(in the rows, 128 means zero)
Known rows, with every step that occurs
sopes sudit suradig dade: [122,139,127,123,123,117,134,120,127,156,109,121,116,135,118,128,97,116,122,130,127,119,125,123,127,125,141,116]
kegu sudit zivu: [125,123,125,118,135,122,122,121,117,115,137,124,126,140,134,120,93,125,137,131,127,124,150,137,125,127,103,103]
sudit sopes kisel dade kupu: [124,127,138,120,130,120,107,122,135,144,131,116,125,132,134,140,119,123,130,131,120,119,115,166,128,135,158,164]
kegu sudit: [129,126,133,127,138,122,128,133,123,112,136,118,124,131,132,126,111,124,132,132,133,122,143,144,129,129,113,140]
suradig sudit zivu: [115,117,116,122,114,125,129,123,137,139,110,120,132,130,118,123,112,123,133,117,117,124,118,127,124,128,111,79]
zivu sudit: [124,129,125,127,117,117,136,117,145,129,104,120,136,128,113,126,121,126,126,118,122,127,113,143,132,129,96,101]
kegu sudit sopes: [131,133,143,116,141,120,119,123,126,123,136,111,128,133,136,131,108,125,133,138,131,130,136,162,130,128,140,152]
kegu sudit sopes kisel dade: [127,127,141,124,142,115,112,128,127,124,140,107,126,133,135,134,105,120,134,133,127,115,137,168,130,131,126,176]
kupu dade: [129,120,128,138,128,135,156,130,127,126,140,129,130,136,127,125,115,129,127,130,130,124,120,139,126,128,165,135]
kupu dade suradig sudit sopes kegu: [124,123,124,136,128,132,152,113,140,124,144,127,133,138,128,123,118,125,124,130,122,118,105,163,127,128,194,202]
kegu sudit suradig: [130,132,128,127,132,114,126,122,127,120,130,122,125,128,135,130,109,124,131,140,131,122,143,147,129,128,134,172]
kisel sopes sudit suradig: [132,154,122,116,126,126,142,116,119,138,114,105,133,128,125,144,112,127,132,119,129,124,131,132,129,128,171,90]
sudit kegu: [132,139,138,132,140,119,128,129,113,124,104,127,117,120,138,135,122,129,122,121,124,124,132,129,121,125,118,123]
suradig sudit: [118,121,125,131,118,124,134,136,142,136,108,114,130,120,116,129,130,123,128,118,123,121,112,135,128,131,119,118]
lotog dade sopes kegu sudit zivu: [127,126,132,129,129,124,92,127,138,126,122,128,141,142,136,120,128,126,129,132,132,137,134,160,131,128,143,45]
kisel dade suradig sudit sopes: [115,126,127,122,125,124,115,124,148,138,111,122,134,136,131,128,133,115,123,133,119,111,131,163,133,140,147,163]
kisel sopes: [133,146,124,121,129,136,137,123,121,121,125,114,139,127,130,141,133,131,135,120,130,131,130,130,129,130,152,103]
dade kisel sopes: [127,133,118,130,134,124,147,118,135,109,146,119,131,126,132,136,126,124,133,115,116,116,133,138,131,130,165,152]
sudit sopes: [131,137,142,112,132,125,114,116,134,144,127,118,135,131,135,135,125,129,129,136,126,140,116,153,130,126,166,138]
kisel sopes kegu sudit suradig dade kupu: [129,149,126,131,130,134,128,107,131,110,121,123,135,132,136,141,123,127,134,128,130,129,118,133,127,132,167,169]
sudit sopes dade kupu: [127,133,154,99,120,129,117,113,133,142,116,119,123,135,131,138,116,131,126,137,133,152,113,150,128,129,189,153]
kisel sopes sudit: [131,150,126,116,130,131,143,123,117,132,118,103,132,131,122,140,113,128,133,113,130,126,131,129,129,129,156,72]
kupu dade kisel sopes kegu sudit: [129,124,123,145,137,131,165,119,134,103,153,122,133,136,132,131,108,125,130,121,122,114,122,151,127,129,191,178]
sopes kegu sudit: [128,131,131,144,140,127,114,110,136,105,133,129,130,134,135,124,115,125,128,125,128,125,119,133,125,126,133,203]
sudit suradig dade kisel sopes kegu: [123,141,119,139,122,120,129,102,142,132,125,137,130,130,134,133,124,116,126,137,120,119,118,124,129,126,162,208]
kupu dade sopes kegu sudit zivu: [125,120,131,142,131,138,134,121,134,120,149,133,134,141,131,120,110,126,127,137,128,127,117,155,130,123,183,123]
dade sopes: [125,129,136,128,127,132,109,136,137,133,138,130,130,125,129,128,142,126,125,142,129,132,126,153,138,124,156,84]
lotog dade sopes: [129,126,134,123,125,124,101,142,137,135,119,124,138,135,132,125,142,127,127,133,134,136,136,161,135,130,145,27]
lotog dade kisel sopes sudit suradig: [131,134,120,123,126,113,129,125,135,127,118,112,136,137,133,134,121,124,130,115,125,122,141,151,129,133,165,69]
sudit zivu: [123,122,116,116,123,128,120,110,120,132,130,135,131,142,131,119,102,129,135,126,119,132,137,116,123,125,113,72]

Rows
[123,130,138,114,123,130,130,113,122,121,133,127,119,137,123,122,123,125,123,128,133,136,133,131,130,124,149,197]
sopes dade suradig
[119,136,131,136,135,125,143,128,124,127,123,125,119,134,126,129,116,111,126,121,120,114,127,120,127,126,122,139]
suradig dade kisel sopes sudit kegu
[131,140,141,124,135,127,105,100,142,137,126,123,138,134,138,134,123,129,126,132,124,141,103,148,127,125,177,186]
sudit sopes kegu
[117,135,143,134,131,130,117,139,125,146,116,131,117,134,122,123,122,112,121,139,129,124,123,130,132,121,117,85]
suradig dade sopes sudit kegu
[126,137,133,130,126,111,136,118,134,127,87,119,128,123,120,130,118,126,122,113,119,125,116,144,127,128,87,98]
zivu sudit kegu
[116,122,129,140,130,127,136,128,134,126,136,137,122,135,125,121,125,111,126,130,120,117,124,119,129,126,112,166]
suradig dade kisel
[121,128,132,135,127,118,136,136,131,133,92,114,122,114,123,134,125,123,124,114,120,118,115,137,123,128,114,117]
suradig sudit kegu
[122,122,145,110,112,133,132,125,127,125,111,131,112,134,122,133,117,130,125,129,138,146,122,123,126,131,159,144]
sopes dade kupu
[133,149,124,133,133,137,128,108,130,113,124,119,143,129,132,139,133,131,133,117,128,132,117,125,127,128,162,149]
kisel sopes kegu
[117,130,124,138,134,129,132,114,131,114,138,133,128,142,130,123,113,112,132,125,119,118,127,120,127,126,119,162]
suradig dade kisel sopes kegu sudit zivu
[121,130,132,118,126,129,110,128,128,146,131,123,124,135,122,122,110,123,126,134,125,130,132,147,135,122,153,25]
dade sopes sudit zivu
[122,133,124,127,112,123,127,117,137,143,111,145,120,130,132,132,124,121,125,149,126,126,117,127,127,131,155,168]
sudit suradig dade kupu
[128,141,137,124,138,115,136,130,110,141,100,112,110,128,124,132,95,123,120,114,125,119,133,129,122,124,127,80]
sopes sudit kegu
[125,134,115,123,133,121,148,112,129,118,140,113,127,135,128,133,103,122,133,110,114,114,137,134,128,128,162,110]
dade kisel sopes sudit zivu
[129,122,122,137,131,135,157,122,127,119,155,135,128,139,130,121,119,127,125,133,126,116,123,154,128,128,179,177]
kupu dade suradig
[114,115,113,139,127,116,115,126,131,129,142,122,122,134,123,127,116,115,131,118,111,89,131,149,126,135,102,178]
sopes kisel dade suradig sudit zivu
[128,142,136,108,117,139,140,120,121,119,113,115,127,131,125,144,126,132,133,120,137,143,126,128,128,132,174,116]
kisel sopes dade kupu
[127,139,123,129,139,118,151,120,126,115,132,111,123,127,130,138,110,122,129,108,115,112,136,139,128,128,164,126]
dade kisel sopes sudit kegu
[125,132,131,129,131,117,126,124,127,124,128,127,123,132,133,127,109,118,130,144,131,119,139,140,130,127,120,180]
kegu sudit suradig dade
[125,139,143,125,135,123,115,138,125,143,119,119,118,126,125,131,119,123,120,133,127,125,130,153,134,122,156,48]
dade sopes sudit kegu
[127,125,133,146,130,133,135,121,139,123,147,133,133,135,132,126,118,126,124,143,130,125,114,161,132,124,198,152]
kupu dade sopes kegu sudit suradig
[126,137,135,124,123,116,119,97,154,135,103,116,143,132,120,129,118,126,125,121,119,136,95,158,132,128,129,137]
zivu sudit sopes kegu
[127,123,134,146,130,139,136,125,140,124,146,134,134,136,129,125,124,127,123,137,129,128,109,155,132,124,192,135]
kupu dade sopes kegu
[120,127,117,126,126,125,135,120,137,122,136,127,126,127,125,122,135,122,126,127,118,112,122,153,130,131,144,181]
dade suradig sudit
[120,130,140,117,122,124,134,117,124,123,115,120,116,130,121,126,122,123,121,120,130,131,126,134,127,123,142,192]
sopes dade suradig sudit kegu
[133,155,130,119,136,126,143,125,109,131,107,103,126,127,126,143,110,128,130,109,128,125,134,131,125,127,150,68]
kisel sopes sudit kegu
[123,136,140,110,118,115,127,100,146,138,106,112,136,134,116,128,116,125,124,123,124,139,107,161,134,127,131,142]
zivu sudit sopes dade suradig
[128,152,124,114,121,129,142,118,122,139,108,113,126,131,124,143,111,125,131,124,129,126,125,131,128,131,173,88]
kisel sopes sudit suradig dade kupu
[127,122,119,141,135,131,163,111,131,104,155,124,134,141,133,127,100,125,133,120,119,116,126,147,126,128,186,154]
kupu dade kisel sopes kegu sudit zivu
[118,124,110,120,123,126,130,111,133,126,137,130,128,135,126,118,122,123,129,126,114,114,126,146,128,129,136,154]
dade suradig sudit zivu
[117,124,137,129,125,131,102,139,146,139,111,128,134,133,131,130,140,117,123,141,127,122,139,155,138,136,144,91]
kisel dade sopes
[128,129,118,120,128,117,127,126,130,125,122,113,137,143,132,129,113,124,133,110,123,124,144,147,128,133,147,36]
lotog dade kisel sopes sudit zivu
[116,124,140,117,118,120,130,121,147,143,110,103,130,124,117,133,121,120,126,119,122,132,107,150,129,127,158,157]
suradig sudit sopes dade kisel
